What can hang from each mark
P: R
R: K Q T
H: S
T: F
Q: R
C: J
S: H K
K: J R S
M: K
X: J
J: C K X

Every row comes from one small tree of marks. The marks that hang from a mark follow it in brackets, in alphabetical order. Every link used is in the known rows. Which tree was each row made from?
In the rows, 128 means zero.
Known rows
J{K}: [ 97 115 111 127 185 158 117 124 134  99 129 130 122 140 115 110 170  95
  90 159 139 175 137 104 123]
H{S{K{J{C X}}}}: [ 92  99 102 112 173 154 111  97 138  95  81 122 135 132  99 128 178 128
 118 153 150 155 126 107 122]
J{C K{S} X}: [ 94 100 106 128 198 134 111 118 132 121  97  97 129 118 121 130 181  82
  73 232 132 183 131 117 147]
Q{R{K T{F}}}: [ 88 152 127 113 138 173 128 189 144 111 123 138 179 139  68 116 156 119
 126  92 141 190 151  93 146]
M{K{J S{H}}}: [111 132 118  87 155 143  80 124 117 123  84 106 134 130  97 132 198 154
 138 149 126 151 117  68 127]
S{K}: [107 123 113 104 149 157 116 116 136 117 115 113 124 159  98 121 164 115
 121 109 134 160 122  94 127]
R{K Q T}: [ 60 137 121 111 145 146 115 113 143  96 116 124 206 130  83 103 153 131
 126  56 160 196 153  97 127]
C{J{K}}: [ 92 110  98 114 181 161 113 136 148  95 121 137 112 143 124 101 183  49
  68 146 143 170 140 103 134]
R{K{J} Q T{F}}: [ 53 148 114 114 141 156 104 148 149 108  98 144 224 118  96  93 158 158
 132  69 165 181 164  94 136]
C{J}: [ 98 123  98  96 163 159 123 139 143  99 115 141 117 137 110 104 177  58
  93 122 143 165 136  94 140]
M{K{J R S{H}}}: [110 127 117  91 165 142  81 127 112 129  81  69 138 138  97 140 200 143
 138 157 124 149 122  66 132]
H{S{K{R{Q}}}}: [ 83 106 107 118 172 158 117 103 126  98  96  79 150 145  92 138 170 115
 118 107 141 164 134  96 120]
T{F}: [ 93 147 112 102 159 174 129 175 130 120 121 150 141 133 111 113 161 110
 116 139 140 166 140  94 144]
X{J{C K{R S}}}: [103 102 103 125 208 155 130 119 153 115  83  85 142 131 115 127 181 108
 102 191 121 178 130  98 129]
H{S}: [ 89 112 111 109 177 161 126 110 124  80 107 132 132 127  94 129 165 109
 125 127 154 165 133  97 121]
M{K{R{T}}}: [ 85 141 122  92 171 160 107 125 125 106 121  95 146 144 100 135 184 112
 126 127 132 165 136  75 127]
H{S{K{J R{T{F}}}}}: [ 76 106 109 117 175 163 103 123 132 105  86 103 156 144 100 132 171 141
 135 115 152 145 145  94 128]
H{S{K}}: [ 94 107 111 108 167 163 116 102 128  91 101 115 131 146  90 134 167 117
 125 113 146 160 125  98 117]
M{K{J{X} S{H}}}: [106 125 111  87 159 145  82 117 112 125  98 103 139 125 104 136 195 157
 133 169 130 149 120  71 141]
J{C K{S{H}} X}: [105  90 105 125 197 138 103 117 122 130  90 101 123 132 111 130 181 102
  77 239 134 181 127 116 146]
K{J R{Q T{F}}}: [ 64 139 106 128 172 150 109 149 138 126  92 100 188 124 110 112 170 150
 127 111 150 151 162  82 139]
J{C K{R S} X}: [ 93  95 104 133 210 133 111 124 127 128  92  60 133 126 121 136 184  72
  71 240 131 182 137 114 152]
P{R{T{F}}}: [ 79 145 123 108 160 171 121 149 137 114 120 143 160 166  86  86 162 128
 124 121 123 161 177  81 146]
M{K{R S{H}}}: [110 127 123  88 166 148  92 131 104 129  97  62 131 147  91 149 193 120
 129 151 117 162 122  67 133]
C{J{K X}}: [ 85 100  90 112 186 163 118 131 138  98 137 136 119 135 131 105 180  52
  61 169 147 170 145 109 150]
R{K{S} T}: [ 80 123 129  96 148 132 101 116 129 107  99 101 182 132  82 118 152 124
 145  84 155 180 143  90 138]

Which tree is each row?
[ 70 130 112 123 176 146 121 120 129 115 112  78 173 137  98 124 161 117
 121 100 144 170 152  85 132]
K{R{Q T}}
[ 64 153 125 110 141 168 117 148 143 108 116 134 206 159  77  76 156 130
 119  82 131 187 185  88 144]
P{R{K Q T{F}}}
[ 93  92 118 130 196 139  91 119 112 129 100  65 140 155 104 136 173 121
 110 159 134 165 142  90 137]
J{K{R{T} S{H}}}
[101 120  98 110 174 144 117 118 143 110  88 144 134 111 113 107 180 121
 109 193 151 161 131 107 135]
K{J{C X}}
[ 99  88 104 123 191 146 100 112 105 127 124  95 130 138 115 131 170 121
  95 199 137 168 133 102 151]
J{K{S{H}} X}
[ 61 133 123 107 142 129 102 112 135 108  97  88 215 121  81 117 155 134
 135  60 152 191 150  87 137]
R{K{S} Q T}
[107 100 114 124 183 143  97 122 116 122 103 100 121 145 105 127 175 117
 103 168 132 168 129  95 132]
J{K{S{H}}}
[111 137 118 114 144 142 118 161 145 117  88 102 162 117  73 120 176 111
 117 149 132 186 131  98 148]
Q{R{K{J{C X} S}}}
[103 145 119  89 160 134  90 125 140 113  67 104 135 111 103 132 203 123
 123 169 123 159 116  78 128]
M{K{J{C} S}}
[ 86 139 118  96 171 154  96 123 133 106 105 102 151 135 105 126 195 135
 133 132 137 150 139  72 125]
M{K{J R{T}}}
[100 138 117  94 167 137  89 128 122 120  86  64 145 123 106 138 199 125
 135 151 123 150 127  66 133]
M{K{J R S}}
[100 122 110 100 154 149 113 119 146 103  92 143 160 122  99  94 169 111
 114 152 160 185 136 113 133]
R{K{J{C X}}}
[ 86  92  92 117 195 147 109 134 127 114 120  77 128 135 130 121 185  47
  69 178 138 166 145 101 161]
C{J{K{R S} X}}
[ 88 155 120 120 152 172 132 190 143 117 126 137 156 135  76 125 164 122
 123 113 131 170 147  85 147]
Q{R{T{F}}}
[ 94 143 127 113 143 161 127 159 145 100 122 127 170 141  63 117 158 115
 127  86 140 192 144  92 136]
Q{R{K T}}
[ 65 155 120 118 154 166 122 147 141 114 119 131 184 155  84  87 163 136
 116 105 122 168 181  80 145]
P{R{Q T{F}}}
[ 88  99 101 133 203 161 120 122 118 113 144  90 134 142 126 120 170  87
  82 198 143 173 147 109 147]
J{K{R} X}
[ 89 133 126 106 150 152 108 117 155  99  88 141 172 161  74  69 169 127
 127 118 136 175 172  94 128]
P{R{K{J{C}} T}}
[ 81  97 106 135 213 148 117 116 136 113 109  98 139 137 120 123 175  83
  72 221 144 182 150 119 142]
J{C K{R{T}} X}
[103 134 128  99 146 150 114 127 130 108 105 102 159 161  74  85 163 105
 127 116 120 181 159  86 140]
P{R{K{S}}}
[ 76  90  94 118 197 145 103 131 128 114 121  80 140 136 129 122 181  56
  75 168 143 163 153  98 163]
C{J{K{R{T} S} X}}
